Each row comes from the steps of one walk. Every step used is in the known rows, and no mark comes twice. Write the walk behind each row, first mark first.
In the rows, 128 means zero.
Known rows
kipo/taza/lunag/lobov/zuzi: [123 138 149 118 113 116  78 119  95 174 204 119 100 115 120 114 111 130
 113 110 159 116 106 140 122 127 151 141  72 117  76 143 140 158 123 146
 144  83 145 108 123  83 155 109 120  95 128 117]
gedula/rurugob/fasuma/zuzi/lobov/lunag/taza: [132 149 109 155 118 174 139 115 123  73  99 181 147 121 135 126 104 104
 109 122 133 109  98 168 110 100 117 150 122 127 139 148 132 138 118 150
 152 162 131 122  75 115 168 151 129 124 112 104]
zuzi/lobov: [140 123 110 120 122 103 120 125 130 104 116 152 131  98 134 120  97 108
 118 129 119 130  98  91 151 113 129 113 112 166 127 108  87 143 125 157
 141 144 140 127 143 133 133 108 160 113 137 135]
zuzi/fasuma/lunag/lobov: [155 159 129 133 109 120 112 115 118 131 149 121 120 113 151  91 136 115
 144 112 146 115 140  95 180 116 148 123 123 225 119  98 123 142 131 156
 123 126 131 128  82 153 116 129 146 114 133 118]
garo/rurugob: [133 118  99  91  90  95 120 135 142 106 152 116 116 115 122 145 116 106
 122 105 148  96 128 119 146 108 126 118 121 182 112 145 102 142 113 164
 135 166 157 123 173 153 139  84 133 124 143 149]
fasuma/rurugob/gedula: [134 121 111 111 111 117 115 125 126 119 115  98 136 119 115 134 106 107
  96 101 117 119 139 130 139 126 127 127 142 135 107 129 108 151 112 148
 133 130 153 118 106 160 122  84 166 114 137 133]
lobov/rurugob/fasuma/lunag/taza/kipo: [135 161 113 131  79 206  89 150 126 163  87 137 115 119 117 140 126  99
 139 117  75 115 160 130 157 104 110 143 137 120  55 161 147 158 126 161
 153 130 159  98  94 195 168 131 120 116 142 127]
lobov/rurugob/fasuma: [125 116 105 125 104 134 106 134 164 178 157 158 124 104 128 138 125 103
 129 119  61 142 151 143 156 102  98 137 138 133 115 132 142 154  98 168
 131 152 155 126 112 124 151 137 134 133 149 143]
lunag/taza: [147 116 113 109 107 153 117 139 131 118 117 141 119 123 112 133 128  99
  93 125 125 110 136  96 151 113 130 129 118 122 111 130  77 142 131 158
 185 110 139 114 102 146 171 106 130 111 157 136]
garo/rurugob/lobov/lunag: [122 188 115 122 107  91 109 122 113  66 132 114 115 104 110 128 119 110
  96 105 176 120 116 134 125  94 110 126 134 171 130 162 124 144 118 169
 130 153 160 116 185 138  84  89 155 103 129 138]
fasuma/lunag: [142 161 118 113 108 120 124 121 105 118 116 120 119 123 117 127 131 110
 128 136 112 127 141  72 166 104 135 108 132 153 119 146  92 144 154 167
 144 133 149 115 107 166 141 112 149 121 140 137]
gakod/rurugob: [134 107 104  81 113 101 120 125 135  77 130 142 118 120 109 144 107 113
 120 117  96 134 131 123 149 120 117 117 126 127 116 108 114 146 126 171
 122 129 157 120 149 145 139 106  90 120 144 148]
lobov/lunag/taza/kipo: [132 173 124 112 118 186  90 158 109  73 127 131 120 135 100 135 131 100
  80 108 133 104 131 146 147 117 131 125 134 119  59 154  98 169 159 142
 160  92 158  98 111 157 156  92 123  86 149 131]
zuzi/fasuma: [139 107 106 112 112 115 106 131 156 137 154 132 125 115 128 106 121  99
 106 130 116 112 158 125 163 118 132 116 125 213 110  87  80 158 120 149
 141 139 139 137 113 122 153 110 134 131 150 141]
kipo/taza: [140 132 124 114 113 136  91 138 139 118 171 118 113 115  98 130 109 114
 134 136 125 119 116 121 146 110 129 126  84 131  88 118  98 147 127 152
 166 100 144 107 143 153 161 102 120 112 156 134]
kipo/taza/lunag/lobov/rurugob/fasuma: [152 163 132 122  83 156  54 129 121 188 209 139 107  96 124 117  87 127
 126 100 112 133 116 163 120 109 117 151  95 135  69 143 184 152  91 156
 133  96 145 101 109  93 151 150 114 111 132 108]
rurugob/garo: [124 108 115 107 137  95 106 132 151 123 152  98 113 110 107 132 125 101
 109 144 119 124 140  94 135  98 120 101 122 135 110 137 100 160 142 157
 144 136 139 107 137 129 176  70 100 118 159 135]
gedula/rurugob/lobov/lunag/taza/kipo: [118 184 115 132 116 172  82 151  93  21 108 129 104 130 100 137 108 108
  74  95 142  97 111 150 122 102 112 141 129 142  70 154 135 153 144 150
 141 124 164  95 115 188 100  88 133  91 136 127]
rurugob/gakod: [127 100 118 113 120 126 107 120 163 116 112 151 120 127 117 146 107  91
  97 133 117 115 111  91 159 128 119 115 112 129 108 137  68 136 119 161
 130 119 151 140 121 136 134  62 154 119 142 151]
taza/lunag/lobov/rurugob: [156 152 123 100 102  92  86 122  93 162 185 130 110 108 132 120 109 131
  97  82  97 123 105 112 135 120 136 142 138 151  95 149 148 140 109 149
 117 135 152 119 106  74 115 125 136 117 126 127]
taza/lunag/lobov/zuzi/fasuma/rurugob: [130 120 129 123 121  90  97 109 111 199 116 127 121 128 152  91 125 124
  82  89 151  89 149 170 135 134 146 153 116 203  93 117 148 166  81 138
 114 111 140 134  95  68 141 114 145 117 114 112]
gedula/rurugob/lobov: [120 125 106 122 113  95 112 123 113  68 132 138 100 112 116 133 100 107
 109 120 110 114 113 100 145  98 107 132 119 164 125 122 128 135 124 165
 131 172 162 123 126 161  89  98 147 122 136 147]
gedula/rurugob/lobov/lunag: [116 181 116 126 124 105 106 120 104  33 139 136 114 122 105 126 105 112
  88 112 126 126 109 138 134  97 112 129 147 156 134 144 131 145 144 170
 120 160 157 117 116 151  79 109 151 114 131 138]
lunag/lobov/zuzi/fasuma: [112  92 130 137 139 100 114 122 141 180 179 141 122 128 157  99 143 113
 128  98 133 110 142 149 181 139 137 139 103 193 114  97 121 163 112 139
 119 125 138 149  94  98 130 109 132 114 138 130]
gedula/rurugob/fasuma/lunag/taza/kipo: [123 153 111 129  74 220  98 156 117  86 102 145 105 127 115 144 111  94
 122 121 114  88 161 128 150  97 114 134 124 148  59 154 145 156 147 163
 152 135 156 100  68 226 176 114 113 119 137 130]
gakod/rurugob/fasuma/zuzi: [118  80 107 111 128 133 128 104 142 124 118 161 125 112 123 142 117 107
 145 131  92 139 135 146 146 109 103 129 100 107 118 121 148 137  93 149
 121 156 157 125 129 113 167 139  68 123 136 141]
lunag/lobov/rurugob: [145 133 120 117 126  94 107 132 116 146 178 146 119 111 142 127 122 125
 140  82  88 133  95 115 172 125 126 144 131 141 114 126 142 137 104 145
 110 154 147 130 106 122  99 123 136 117 141 130]
taza/lunag: [146 138 119  83  96 109  95 125 114 130 150 125 115 119 107 127 107 115
  64 128 118 115 145 100 126 112 137 107 133 160 105 144  92 157 138 161
 148 108 152 109 122  83 156 105 131 116 141 145]
rurugob/lobov/zuzi: [ 93 105 126 134 143  79 109 113 117 159 125 138 102 109 117 126 127  99
 111 136 117 133 119 106 158 106 108 123  96 113 127 140 119 157 116 154
 139 149 164 129 148 124 108  93 155 102 143 147]
fasuma/zuzi/lobov/rurugob: [150 109 103 137 139  80 136 106 101 162 106 152 144 106 140 121 110 118
 158 118  66 128  79 111 139 120 135 148 111 129 129 122 117 126  85 126
 122 204 145 139 146  91 132 127 144 134 124 138]
lobov/lunag/taza: [140 173 122 116 114 171 122 135 126  87 129 146 130 135 106 131 131 109
  75 119 137 123 131 134 140 110 126 132 142 119 118 150  80 160 156 165
 176  95 137 111  95 132 160 117 143 103 148 130]

Write each row's walk
[117 149 142 138 134  98 129 114  92 157 144 137 114 123 145 122 143 122
 150 105 128 123 114  91 191 118 146 127 116 133 119 160 130 147 145 157
 119 132 150 126  95 147 116 114 146 110 125 122]
fasuma/lunag/lobov/zuzi
[119 122 131 124 108  99  98 113 107 194 167  97 134 122 148  96 115 119
  65  72 152 102 160 167 118 146 148 149 124 190  93 118 137 171  92 135
 111 106 138 134  78  75 125  99 160 111 112 110]
taza/lunag/lobov/zuzi/fasuma/rurugob/gedula
[124 152 121 154 144 140 134 102 127 115 109 173 148 103 134 109 112 102
 126 135 121 145 102 155 130  98 117 124 121 134 142 144 129 144 117 138
 132 153 144 129 112  78 145 149 142 112 122 116]
rurugob/fasuma/zuzi/lobov/lunag
[145  98 109 133 143 100 141 106 107 127  93 153 140 105 136 117 112 107
 143 127 115 115  77  91 144 116 141 124  94 144 129 118  96 129 103 128
 133 175 146 130 141  98 133 118 142 117 123 131]
fasuma/zuzi/lobov
[109 128 120 140 105 174  97 139 124 175  88 114 118 139 125 106 148  97
 116 125 123  79 183 135 169 126 143 135 110 184  55 128  93 178 140 144
 162 114 149 124 105 179 187  94 124 115 146 127]
lobov/zuzi/fasuma/lunag/taza/kipo
[129  88  98 122 135 126 129  95 136 112  85 177 140 100 142 128  96 109
 152 134 101 143 104 135 128 107 106 128  91 116 136 103 153 135  82 148
 117 166 147 130 141 111 153 145  90 116 124 131]
gakod/rurugob/fasuma/zuzi/lobov
[137 158 122 142 155  98 145 103  92  91 109 152 153 116 131 112 116 113
 124 129 126 132  78 122 133 111 143 123 125 141 142 142  92 133 130 127
 131 152 141 130 132  84 127 125 149 110 119 118]
fasuma/zuzi/lobov/lunag
[101  82 119 123 125 107 119 121 157 188 156 129 121 127 138 111 143 101
 105 134  98 111 174 151 170 128 130 126 112 197 109  94  87 172 118 148
 133 138 145 148 116 106 167 102 134 134 149 141]
lobov/zuzi/fasuma
[146 166 128 137 116  84 101 116 135 171 156  95 123 103 145  91 135 127
 151 108 115 125 151 110 158 110 131 148 139 194 107 123 154 152 127 160
 102 152 118 123  95 134 139 111 114 129 135  98]
zuzi/fasuma/lunag/lobov/rurugob/garo
[134 184 113 125 129 168  89 150 105  57  88 147 136 117 117 126 107 101
  93 109 144 106  93 140 133 115 134 126 133 138  74 133  98 166 148 139
 152  98 149 103 127 150 139  99 149  87 134 122]
zuzi/lobov/lunag/taza/kipo
[ 97 147 127 152 112 132 128 118 119 136 162 162 113 123 155 139 123 119
 160 105 122 111 133 138 171 101 122 141 121 151 133 156 172 150 137 171
 107 160 146 128  54 163 134 130 136 129 118 118]
gedula/rurugob/fasuma/lunag/lobov/zuzi
[148 186 122 131 120 151 127 127 121  69  94 161 142 117 119 116 110 112
  80 125 151 127  97 127 133 115 130 128 132 133 132 133  79 149 147 164
 169  99 130 111 109 129 149 123 160  98 127 116]
zuzi/lobov/lunag/taza
[162 166 142 103 103 133  66 125  98 128 196 115 102 108 117 110  95 129
 109 111 164 116  95 118 122 118 144 126  85 145  82 130 135 143 124 146
 144  77 139  98 126  99 137 118 122  93 137 114]
kipo/taza/lunag/lobov
[121 187 125 134 127 175  81 146  89  68  94 128 105 119 100 124 126  98
  77 108 144 117 112 130 139 107 108 126 129 118  68 150 120 156 143 145
 161  98 167  94 131 160 108  88 138  80 148 127]
rurugob/lobov/lunag/taza/kipo
[118 176 118 103 129 101 106 111 111  41 109 138 118 113  96 125 109 119
  92 115 128 159 114 141 137 104 100 123 140 112 135 128 138 147 134 177
 121 113 157 110 151 134  81 114 118  97 130 136]
gakod/rurugob/lobov/lunag
[142 157 117 142 148 169 109 129  82  83  75 148 148 125 121 120 120 108
 111 114 142 101  83 136 123 121 139 133 113 108  78 150 105 142 130 109
 154 130 153 115 133 122 151 108 127  90 130 114]
fasuma/zuzi/lobov/lunag/taza/kipo
[154 148 129  88  91 135  74 129 109 133 181 108 106 116  95 124  93 121
  82 147 139 115 128 121 111 108 141 113  93 138  76 130 103 152 128 157
 164  78 143  99 144 106 169 111 117 109 145 131]
kipo/taza/lunag
[125 154 120 132  91 161 118 121 142 135 116 147 115 108 126 125 120  96
 140 144 113 140 162  97 169  93 114 107 131 151 125 148 122 149 144 182
 149 127 147 115  93 164 160 130 144 127 141 132]
rurugob/fasuma/lunag
[122 104 104  83 129  81 110 125 153  80 137 108 118 110 106 141 112 114
 116 135 108 141 144 117 130 101 108 117 126 108 105 117 123 158 133 178
 120 126 141 107 157 149 168  78  52 118 153 132]
gakod/rurugob/garo
[153 149 129  96 105  99  91 123  95 125 181 133 111 111 134 113 110 118
  84  97 145 118 107  92 137 122 142 121 121 161 105 139 127 140 126 152
 133 110 149 108  98  92 123 115 128 101 130 127]
taza/lunag/lobov
[108 103 134 129 148  88 117 125 118 154 173 151 112 122 146 126 138 116
 131  95 123 123 107 119 179 125 137 129 102 125 112 133 128 155 121 144
 125 135 155 133 105 116 124 102 136 107 141 136]
lunag/lobov/zuzi
[110  84 115 135 130  94 123 118 152 192  93 130 124 130 138 109 138 109
 109 111 107  93 166 176 162 134 128 151 113 191 100 106 106 177  85 148
 132 141 148 149 119 126 159 102 148 137 138 132]
lobov/zuzi/fasuma/rurugob
[ 98 131 118 127 117  94 118  92 116 147  77 128 114 114 126 104 128 115
 129 138 116 135 168 129 159 115 111 136 110 171 129  99 134 159 119 182
 116 128 153 136 144 144 108 115 116 117 127 130]
gakod/rurugob/lobov/zuzi/fasuma/lunag
[121 131 128 136  99 156 126 122 133 189  99 127 128 138 130 106 148 102
 108 142 133 104 185 126 165 125 132 140 113 167 116 122  77 167 139 163
 174 116 127 135  88 145 194 118 140 126 139 120]
lobov/zuzi/fasuma/lunag/taza
[ 94  82 110 121 128  85 106 101 140 145 115 132 107 114 129 108 121 109
 108 128 112 133 155 153 151 124 101 141 101 173 125  76 133 165  94 169
 116 139 156 145 150 118 114 108  99 118 138 143]
gakod/rurugob/lobov/zuzi/fasuma
[114 108 105 119  93 146 112 134 162  94 170 161 117 116 127 143 106  99
 113 122  94 119 146 147 148  92 107 126 131 166 116 128 137 152 129 171
 126 165 154 124  87 160 152 121 121 137 140 145]
gedula/rurugob/fasuma
[148 152 122 100 118  73  84 128 115 166 191 100 110 104 126 119 114 131
  92  98 114 127 114 104 120 109 135 133 135 140  92 160 160 149 118 162
 112 134 136 109 121  67 143 101  97 116 133 113]
taza/lunag/lobov/rurugob/garo
[153 164 142 108  79 115  60 130  92 164 252  86 122 103 113 121  80 139
  94  80 122 131 102 137 105 135 136 143 104 119  72 141 151 144 115 147
 129  96 139  99 112  95 117 114 134  97 124 108]
kipo/taza/lunag/lobov/rurugob/gedula
[116 100 123 139 144  92 112 115 133 186 113 140 126 129 156  98 137 120
 129  85 138  95 137 173 172 132 141 158 105 197 104 102 143 163  79 136
 113 132 141 148  97 119 124 106 153 120 129 120]
lunag/lobov/zuzi/fasuma/rurugob
[123 121 105 100 118  92 110 111 118  76 100 139 109 105 108 133  99 113
 111 127 119 146 114 106 151 107  97 130 114 115 124 106 132 136 113 177
 132 131 164 113 160 147  93 105  99 103 143 146]
gakod/rurugob/lobov
[112 145 122 156 101 149 116 108 120 186  67 128 113 122 127  91 141 101
 105 148 135 115 168 103 156 112 117 152  97 161 123 116 100 157 123 168
 170 117 139 128 101 148 144 114 156 113 136 113]
rurugob/lobov/zuzi/fasuma/lunag/taza
[145 113 107 118 116 117 114 125 149 146  88 124 128 121 133 104 122 106
 109 116 119  99 163 150 151 118 130 150 133 214 102  86 104 161  90 147
 130 134 141 136 114 138 146 108 154 135 144 133]
zuzi/fasuma/rurugob
[135 128 103 121 131  69 114 127 142 143 121 120 129  91 126 129 101 115
 121 131  81 138 107 103 130  99 112 128 126 136 114 123 124 155 109 161
 116 169 130 120 162 112 148  92 123 129 140 124]
zuzi/lobov/rurugob/garo
